Known rows, with every way that one mark hangs from another
k_949[k_450[k_104[k_30] k_952[k_651]]]: |  -4.4 |   3.8 |  -8.9 |   1.5 |   2.6 |  14.7 |   1.8 |  -8.5 |  -9.7 |  -3.8 |  24.1 | -11.9 | -18.3 |   7.1 |  23.6 |  -0.5 |   8.5 |   3.6 | -13.1 | -36.3 |
k_488[k_104[k_30 k_450[k_949]]]: |   9.2 |   8.0 | -10.3 | -12.7 |   9.1 |   6.1 | -16.3 |   7.7 | -25.3 | -12.3 |  23.5 | -22.8 | -29.3 |  -4.7 |  34.7 |   4.2 |  21.6 |   1.6 |  16.6 |   5.7 |
k_450[k_952[k_409]]: | -20.3 | -16.5 |   3.4 |  -5.4 |  -0.6 |  -3.7 |   2.2 |  -0.1 |  14.7 | -16.7 |  -1.7 |  12.5 |  -3.6 |   6.1 |   2.1 | -10.5 |  -4.9 |  -3.6 | -11.9 |  -5.1 |
k_104[k_450[k_949] k_488]: |  20.2 |  -9.6 |  -0.1 |   6.1 |  21.9 |  21.7 | -11.3 |   0.4 | -22.5 |  -0.5 | -15.3 | -18.2 | -29.6 |   3.9 |  30.4 |  -9.1 |  20.5 |   1.7 |  -3.0 |  17.9 |
k_949[k_450[k_952[k_409]]]: | -20.3 | -16.5 |   2.6 |   0.8 |  19.2 |   0.5 |   2.1 |   0.9 |   0.4 | -23.4 | -21.1 |  15.2 |  -7.5 |   9.8 |  13.8 | -11.0 |   2.3 |  -5.4 | -18.7 |  -2.3 |
k_450[k_104 k_952[k_651]]: |  -7.7 |  -3.9 |  -0.2 |   1.6 |  -4.5 |  15.5 |   7.2 | -15.9 |   4.1 |   4.3 |  17.9 |  -5.7 | -13.9 |  -0.1 |   4.4 |  -6.0 |   0.3 |  -0.2 | -18.7 | -42.4 |
k_104[k_30 k_450]: |   1.7 |   8.7 |  -5.8 |  -5.6 |  -3.6 |  -4.8 | -18.3 |   6.8 |  -8.8 |   2.8 |  17.0 | -11.2 |   5.7 |   0.2 |  22.3 |  -1.9 |  11.7 |   9.2 |   2.1 |   5.8 |
k_952[k_450]: |  -8.5 |   0.2 |  -0.3 |   3.1 |  -0.1 |   4.7 |   7.0 |   2.9 |  -1.4 | -13.7 | -13.9 |  13.0 |  -7.3 |   1.5 |  -3.4 |  -3.0 |  -0.4 |   4.0 |  -6.7 |   0.3 |
k_30[k_104[k_450[k_952] k_488]]: | -13.1 |  -0.1 |  -2.0 |   2.5 |   3.8 |  -1.5 | -14.7 |   1.4 |  -6.2 |  -4.9 |  11.9 |  -5.0 |  -5.9 |   9.9 |  23.1 | -22.3 |   4.5 |   7.4 |  -1.8 |  20.3 |
k_949[k_450[k_104[k_30 k_488] k_952]]: |  -6.6 |  -5.4 |  -9.6 |   9.8 |  -1.4 |  19.2 |  -5.4 |  -1.1 | -10.5 |  -7.8 |  20.4 | -22.6 | -31.5 |  12.0 |  31.0 |  -4.0 |  22.0 |  15.9 |   9.7 |  -1.8 |
k_450[k_949 k_952[k_409]]: |  -9.2 | -22.2 |   4.5 |  -7.4 |  16.4 |  16.3 |   2.3 |  -5.0 |   0.5 | -23.7 |  -6.2 |   6.4 | -29.5 |   7.9 |  13.3 | -11.1 |   1.5 | -12.5 | -13.6 |  -4.3 |
k_104[k_30]: |   2.0 |   7.7 |  -6.9 |  -5.7 | -13.7 |  -5.5 |  -5.0 |   5.1 |   0.7 |  -1.6 |  24.4 |  -9.3 |  -2.0 |   3.6 |   7.6 |   5.4 |   1.9 |   5.5 |  13.7 |   3.0 |
k_104[k_488]: |   6.9 |  -3.7 |  -3.6 |   7.8 |  -5.9 |   1.3 |   0.7 |   1.7 |   0.3 |   2.7 |  -4.7 |  -9.9 | -11.8 |   5.1 |   2.5 |  -1.0 |   2.4 |   6.9 |   9.7 |  15.2 |
k_104[k_30 k_450 k_488]: |  10.0 |   5.7 |  -9.6 |   1.5 |  -9.8 |  -3.1 | -16.5 |   9.8 |  -7.9 |   5.5 |  13.2 | -20.3 |  -6.1 |   5.8 |  26.2 |  -3.1 |  15.6 |  16.5 |  13.0 |  19.9 |
k_450[k_104 k_952]: | -15.7 |  -9.2 |   0.4 |   2.1 |  -1.7 |  18.2 |  -0.5 | -10.1 |   2.3 |  -3.0 |  19.7 |  -6.0 | -16.0 |  -1.7 |  10.4 |  -8.2 |   9.1 |   5.0 |  -3.9 | -24.5 |
k_949[k_450[k_104]]: |   1.2 |   9.0 |  -0.9 |  10.1 |  12.7 |  16.2 |   1.7 |  -2.8 | -17.8 |  -0.3 |  -8.4 |  -8.8 | -13.7 |  -2.5 |  16.8 |   3.4 |  26.5 |   4.7 |  -4.1 | -13.6 |
k_952[k_409]: |  -4.0 |   1.7 |   3.2 |  -1.9 |  -7.0 |  -9.8 |   3.2 |   4.2 |   7.6 |  -7.1 | -10.9 |   6.0 |  -0.2 |   0.4 |  -2.4 |   0.3 |   4.0 |  -2.5 |  -4.7 |   0.8 |
k_949[k_450[k_104 k_952]]: | -14.1 |  -8.5 |  -0.9 |   8.0 |  18.2 |  23.2 |  -0.7 |  -8.2 | -11.5 |  -9.8 |   2.3 |  -3.4 | -18.4 |   2.5 |  20.9 |  -7.6 |  17.8 |   2.5 | -11.2 | -20.3 |
k_30[k_104]: |  -4.3 |  19.8 |   1.6 |  -4.6 |  -6.6 | -10.0 |  -3.5 |   2.0 |  -2.8 |  -2.7 |  13.5 |   1.9 |   3.7 |   2.9 |   2.3 |  -2.4 |  -1.4 |  -3.1 |   6.2 |   9.6 |

Rows
|   5.2 |  10.0 |  -6.1 |  -2.2 |  -4.2 |  30.7 |   1.9 |  -1.0 | -18.8 | -16.0 |  13.6 | -14.6 | -45.1 |  -0.3 |  21.4 |   2.8 |  26.4 |   6.7 |   6.1 | -12.3 |  k_952[k_450[k_104[k_30] k_949]]
|  -0.3 |  13.2 |  -2.5 |   6.7 | -10.0 |  14.7 |  17.0 |  -8.0 |  -4.3 |   0.0 |  -5.9 |   1.6 | -16.5 |  -4.3 |  -2.9 |   4.9 |   8.1 |   6.6 | -18.9 | -34.7 |  k_952[k_450[k_104] k_651]
|   1.0 |  12.6 | -10.7 |   8.3 | -26.7 |  12.9 |   2.5 |   4.9 |  -4.0 |  -5.0 |  14.1 | -17.1 | -32.9 |   4.2 |  13.5 |   3.9 |  22.8 |  24.3 |  18.2 |   1.2 |  k_952[k_450[k_104[k_30 k_488]]]
|  -1.6 |  14.7 | -11.4 | -10.3 |  -8.1 | -13.5 | -17.3 |  11.3 | -12.0 |  -4.6 |  31.0 | -15.3 |  -2.8 |  -6.5 |  23.7 |   5.2 |  14.5 |  11.1 |  19.3 |   4.6 |  k_488[k_104[k_30 k_450]]
|   1.8 |  11.4 |  -3.1 |  12.0 | -22.6 |   6.2 |  21.3 |  -2.0 |   4.2 |  -2.8 | -20.5 |  -1.3 | -28.6 |   1.9 |  -2.4 |   3.0 |  13.2 |  11.2 | -12.8 | -17.7 |  k_952[k_409 k_450[k_104[k_488]] k_651]
|  22.1 |  -0.7 |  -7.7 |  -0.1 |   8.6 |  17.4 | -15.8 |   5.9 | -22.3 |  -1.5 |   7.6 | -27.4 | -30.4 |   7.3 |  36.9 |  -3.8 |  22.0 |   7.3 |   9.4 |  20.8 |  k_104[k_30 k_450[k_949] k_488]
|   6.2 |   8.6 |   1.8 |   2.4 |   0.3 |  23.6 |  21.4 |  -8.6 | -10.7 | -13.6 | -21.5 |   3.4 | -41.9 |  -2.3 |   5.8 |   3.7 |  18.1 |  -5.4 | -24.8 | -33.1 |  k_952[k_409 k_450[k_104 k_949] k_651]
| -11.0 | -11.5 |  -6.3 |  -3.0 |  -9.7 |  -6.0 | -17.1 |   7.8 |   6.5 | -10.7 |  11.4 |  -8.9 | -10.7 |  12.2 |  28.0 | -13.1 |   8.7 |  14.4 |  -0.2 |  14.6 |  k_104[k_30 k_450[k_952[k_409]] k_488]
| -11.7 |  -2.8 |   0.7 |   5.0 |   9.1 |   9.8 |  12.0 |  -9.5 |  -1.8 |  -9.4 | -10.7 |   4.5 | -15.4 |   3.4 |  14.1 |  -4.7 |  10.8 |  -3.2 | -30.7 | -37.9 |  k_949[k_450[k_104 k_952[k_409 k_651]]]
|  -5.9 | -14.2 |  -1.5 | -13.3 |  13.6 |  11.6 | -16.4 |   2.1 |  -7.3 | -20.8 |  10.0 |  -4.9 | -24.4 |   7.3 |  36.0 | -14.6 |  13.4 |  -3.5 | -12.0 |   0.6 |  k_104[k_30 k_450[k_949 k_952[k_409]]]
| -11.0 |  -9.7 |   1.4 |  -4.6 |   8.2 |  -6.1 |  -1.1 |  -3.5 |   5.9 |  -4.7 |  -7.6 |  11.0 |   4.4 |   3.2 |  12.1 | -15.2 |  -5.3 |  -4.4 | -36.0 | -21.5 |  k_104[k_450[k_952[k_409 k_651]]]
|   6.2 |  -3.2 |  -6.2 |  -7.0 |   0.2 |  30.0 |   2.0 | -15.3 |  -9.2 |  -4.0 |  36.1 | -21.1 | -39.9 |   5.0 |  24.3 |  -2.4 |   7.2 |  -4.9 |  -8.3 | -39.2 |  k_450[k_104[k_30] k_949 k_952[k_651]]
|   7.0 |  10.3 |  -6.0 |  14.2 | -15.8 |  16.6 |  18.1 |  -4.7 |  -3.7 |   3.9 | -10.4 |  -8.3 | -28.2 |   0.8 |  -0.6 |   3.6 |  10.3 |  13.2 |  -8.2 | -19.6 |  k_952[k_450[k_104[k_488]] k_651]
| -10.1 | -14.5 |   3.7 |  -3.6 |   8.9 |  28.7 |   1.6 |  -9.8 |  -3.2 | -17.7 |   3.3 |  -5.0 | -40.6 |   0.6 |  20.8 |  -8.6 |  19.4 |  -6.3 |  -9.9 | -22.3 |  k_450[k_104 k_949 k_952[k_409]]
|  -2.8 |  -6.5 |   0.4 |  -1.2 |  21.1 |  17.5 | -15.5 |  -2.1 | -19.7 | -12.7 |   6.2 | -11.3 | -31.7 |  11.4 |  35.5 | -22.7 |   9.7 |  -2.2 |  -4.5 |  19.8 |  k_30[k_104[k_450[k_949 k_952] k_488]]
|  -5.3 | -17.1 |   1.5 |  -0.3 |  15.8 |  38.3 |  -1.3 | -13.6 | -11.4 | -10.3 |  14.0 | -12.2 | -39.8 |   0.4 |  21.4 |  -9.7 |  16.4 |  -4.4 |  -6.4 | -23.9 |  k_450[k_104 k_949 k_952]
|   2.1 |  18.4 |  -1.3 |   2.7 |  -1.7 |  -7.4 | -14.2 |   7.0 | -13.6 |   4.8 |   2.2 | -10.6 |  -0.8 |   4.5 |  19.7 | -10.5 |  12.2 |   9.0 |   5.5 |  27.8 |  k_30[k_104[k_450 k_488]]
|  12.4 |  -0.6 |   0.8 |   0.4 |  14.9 |  20.6 |  17.9 |  -5.8 | -13.3 | -13.0 | -22.3 |   7.2 | -31.8 |   3.7 |   2.7 |  -1.4 |  -4.1 | -10.6 | -22.5 | -17.6 |  k_952[k_450[k_949] k_651]
|   2.2 |  -6.6 | -10.5 |  -0.7 |  -5.0 |   0.5 |  -8.9 |  -0.7 |   1.3 |   4.2 |  19.9 | -14.9 |  -8.9 |  12.6 |  24.2 | -13.3 |  -4.8 |  10.9 |  -9.9 |  -5.2 |  k_104[k_30 k_450[k_952[k_651]] k_488]
|  -6.2 |   6.3 |   0.1 |   0.3 |  -9.2 |  -8.1 |  20.4 |   0.2 |   7.8 | -13.0 | -26.6 |  20.5 |  -6.1 |   3.1 | -10.1 |   1.3 |  -7.6 |  -2.7 | -26.3 | -15.7 |  k_952[k_409 k_450 k_651]
|  -2.9 | -22.7 |   2.5 |  -4.3 |  34.5 |  25.6 | -13.6 |  -5.5 | -15.8 | -12.7 |  -2.6 |  -3.1 | -23.2 |   3.3 |  30.0 | -20.5 |   8.5 |  -7.4 | -19.0 |  -5.1 |  k_104[k_450[k_949 k_952]]
|  -1.0 |  -8.7 |   2.6 |  -3.9 |   7.3 |  25.3 |  10.7 | -15.6 |  -2.9 |  -9.9 |   1.2 |  -4.2 | -38.6 |   1.7 |  14.3 |  -5.8 |   9.4 | -12.0 | -25.7 | -40.8 |  k_450[k_104 k_949 k_952[k_409 k_651]]
| -22.9 |  -1.1 |  -8.0 | -15.2 |  -9.0 | -18.8 | -15.7 |  11.5 |   2.4 | -21.4 |  28.2 |  -3.9 |  -7.5 |  -0.3 |  26.0 |  -5.7 |   9.0 |   7.7 |   7.9 |  -1.0 |  k_488[k_104[k_30 k_450[k_952[k_409]]]]
|  -0.5 |   4.5 |  -3.8 |  14.2 | -13.1 |  19.2 |   7.8 |   1.3 |  -6.9 |  -4.4 |  -9.6 |  -8.3 | -30.7 |   0.5 |   6.0 |  -0.6 |  21.3 |  18.5 |   5.1 |  -1.4 |  k_952[k_450[k_104[k_488]]]
|   7.1 | -18.7 |  -7.0 |  -3.5 |  14.7 |  21.4 | -18.1 |   1.2 | -14.9 | -11.3 |  17.4 | -21.3 | -36.0 |  12.6 |  41.5 | -15.6 |  12.9 |   5.5 |   2.9 |  13.6 |  k_104[k_30 k_450[k_949 k_952] k_488]
|  13.1 |   5.8 |  -8.8 |   6.0 | -10.7 |  32.5 |   2.9 |   0.5 | -17.8 | -12.7 |  10.3 | -24.3 | -56.7 |   5.3 |  23.6 |   3.7 |  30.0 |  14.4 |  16.0 |   2.1 |  k_952[k_450[k_104[k_30 k_488] k_949]]
|   1.2 |   0.1 | -10.5 |   2.5 | -24.0 |  12.5 |   3.4 |  -8.9 |   5.1 |   6.5 |  39.6 | -24.7 | -26.5 |   9.1 |  15.6 |  -1.7 |   4.5 |  13.3 |   3.2 | -24.5 |  k_450[k_104[k_30 k_488] k_952[k_651]]
|  -0.7 | -17.1 |   2.7 |  -7.1 |  14.5 |  12.8 |  11.2 | -10.7 |   2.5 | -16.3 |  -9.1 |   7.6 | -28.0 |   8.2 |   7.8 |  -8.2 |  -9.2 | -17.7 | -28.5 | -23.5 |  k_450[k_949 k_952[k_409 k_651]]
| -17.6 |  -2.7 | -11.5 | -12.3 |  -2.1 |  -8.8 | -18.6 |   7.4 |  -4.9 | -15.7 |  39.2 | -11.3 |  -8.4 |  -0.2 |  27.6 |  -6.2 |   5.2 |   9.3 |  12.4 |  -1.5 |  k_488[k_104[k_30 k_450[k_952]]]
|  -5.5 |  -9.2 |  -9.6 | -15.2 |  15.2 |  11.2 | -17.9 |   3.4 | -17.3 | -22.2 |  33.9 | -17.7 | -32.4 |   0.9 |  38.5 |  -8.6 |  13.0 |   0.3 |   9.5 |  -1.5 |  k_488[k_104[k_30 k_450[k_949 k_952]]]
|  11.8 |   8.1 |  -0.8 |   5.4 |   7.5 |  33.8 |  16.5 | -11.6 | -19.0 |  -6.0 | -11.3 |  -3.5 | -42.8 |  -3.1 |   9.2 |   2.1 |  14.5 |  -4.3 | -19.9 | -35.0 |  k_952[k_450[k_104 k_949] k_651]
|  -9.3 |   3.0 | -12.5 | -12.9 |  -5.4 | -11.5 | -10.5 |   2.0 |  -3.6 |  -6.2 |  39.5 | -10.0 |  -5.6 |   0.5 |  22.4 |  -2.9 |  -4.6 |   3.9 |  -2.3 | -20.7 |  k_488[k_104[k_30 k_450[k_952[k_651]]]]
|   3.8 | -18.2 |   0.5 |  -4.1 |  20.9 |  22.8 |   9.2 | -13.5 |  -4.7 |  -9.5 |   1.8 |  -0.9 | -28.9 |   7.4 |  10.5 | -10.1 | -12.1 | -16.5 | -22.9 | -25.1 |  k_450[k_949 k_952[k_651]]
|   5.4 | -12.0 |  -8.2 |   0.3 |  -4.4 |  35.2 |  -5.4 |  -6.5 | -10.0 |  -9.7 |  33.1 | -32.3 | -54.9 |   9.7 |  31.7 |  -4.8 |  20.9 |   8.5 |  15.4 |  -5.2 |  k_450[k_104[k_30 k_488] k_949 k_952]
| -13.7 |  -1.1 |   5.8 | -11.7 |  20.8 |   7.1 | -13.2 |  -0.4 | -11.5 | -22.4 |  -0.9 |   5.2 | -18.9 |   5.8 |  31.0 | -20.9 |  10.8 | -11.2 | -17.9 |   7.3 |  k_30[k_104[k_450[k_949 k_952[k_409]]]]
|  -8.5 |  -1.8 |   2.1 |  -9.7 |  27.2 |  16.6 | -17.1 |  -4.4 | -20.9 | -15.6 |  10.9 |  -2.0 | -19.8 |   6.2 |  32.7 | -21.5 |   8.3 |  -9.4 | -14.2 |   4.6 |  k_30[k_104[k_450[k_949 k_952]]]
|   9.3 |  12.5 | -10.1 |  11.4 |  -8.7 |  13.3 |  -4.1 |   2.4 | -17.8 |   0.9 |  12.1 | -28.0 | -26.4 |   6.0 |  27.7 |   7.7 |  30.2 |  17.0 |  17.3 |   5.4 |  k_949[k_450[k_104[k_30 k_488]]]
|  10.3 |  -2.1 |  -2.6 |  11.5 |   3.2 |  38.2 |   9.0 |  -3.8 | -19.4 | -10.5 | -15.4 | -15.0 | -56.0 |   2.1 |  15.9 |  -1.6 |  27.5 |   7.7 |   3.5 |  -0.9 |  k_952[k_450[k_104[k_488] k_949]]
| -12.6 |  -0.8 |  -7.5 |   1.4 |   4.6 |  17.6 |  -5.2 |  -2.8 |  -9.8 | -11.4 |  25.6 | -13.2 | -19.8 |   6.5 |  27.9 |  -3.6 |  19.2 |   7.7 |   1.5 | -17.1 |  k_949[k_450[k_104[k_30] k_952]]
|  -0.3 |  -4.9 |   3.1 |  -1.9 |   9.5 |  14.6 |  11.4 |   2.6 |  -8.5 | -28.1 | -32.1 |  13.7 | -33.1 |   3.7 |   5.4 |  -3.0 |  10.2 |  -6.2 | -12.7 |   2.2 |  k_952[k_409 k_450[k_949]]
| -12.0 | -11.3 |   0.5 |   1.5 |  17.0 |  -2.2 |  11.0 |  -4.4 |   1.5 | -16.6 | -21.2 |  15.7 |  -4.6 |  10.2 |   6.7 |  -8.2 |  -7.7 | -11.3 | -33.5 | -20.3 |  k_949[k_450[k_952[k_409 k_651]]]
| -16.9 |  -3.5 |  -2.5 |  -9.1 |   2.7 | -15.5 |  -1.2 |   0.7 |   3.8 | -11.6 |   2.8 |   7.5 |  -3.9 |  -2.7 |  12.5 |  -7.6 |  -3.0 |  -2.4 | -20.5 | -21.7 |  k_488[k_104[k_450[k_952[k_409 k_651]]]]
|  -9.2 | -13.5 |  -3.4 |   9.1 |  -7.4 |  20.1 |  -0.9 |  -6.2 |   3.8 |  -0.3 |  15.2 | -15.1 | -27.7 |   4.8 |  13.0 |  -9.9 |  12.8 |  12.7 |   5.9 |  -9.1 |  k_450[k_104[k_488] k_952]
| -12.6 |  10.0 |   1.6 |   4.3 | -14.3 |   7.5 |  10.8 |   1.4 |   0.7 | -13.7 | -14.6 |   9.1 | -18.0 |  -4.7 |   1.1 |   1.6 |  21.4 |  10.1 |  -9.6 | -15.9 |  k_952[k_409 k_450[k_104]]
|  -1.1 |  -8.1 |  -5.5 |   8.3 |  -9.0 |  17.5 |   9.2 | -13.3 |   5.0 |   8.5 |  14.3 | -15.2 | -25.3 |   5.7 |   7.3 |  -6.7 |   2.4 |   7.2 |  -9.3 | -28.0 |  k_450[k_104[k_488] k_952[k_651]]
|   7.3 |  -9.1 |  -6.8 | -10.5 |  18.1 |  18.0 | -10.7 |  -6.5 | -13.8 |  -6.9 |  18.8 | -11.8 | -22.2 |   7.5 |  33.4 | -12.0 |   0.7 |  -7.5 | -21.2 | -19.9 |  k_104[k_30 k_450[k_949 k_952[k_651]]]
|  -0.2 |   3.8 |   0.9 |  -8.6 |  25.7 |  14.0 |  -7.0 |  -9.6 | -18.3 |  -7.3 |  10.2 |  -1.2 | -17.3 |   6.8 |  27.2 | -19.5 |  -2.8 | -15.8 | -27.4 | -13.8 |  k_30[k_104[k_450[k_949 k_952[k_651]]]]
|  -3.9 |  22.7 |  -7.5 |  -1.5 | -30.3 |  -0.6 |  14.0 |   0.8 |   4.7 |  -8.1 |   8.6 |  -0.2 | -18.2 |  -0.3 |   1.7 |   9.9 |  12.5 |   9.4 | -10.6 | -30.4 |  k_952[k_409 k_450[k_104[k_30]] k_651]
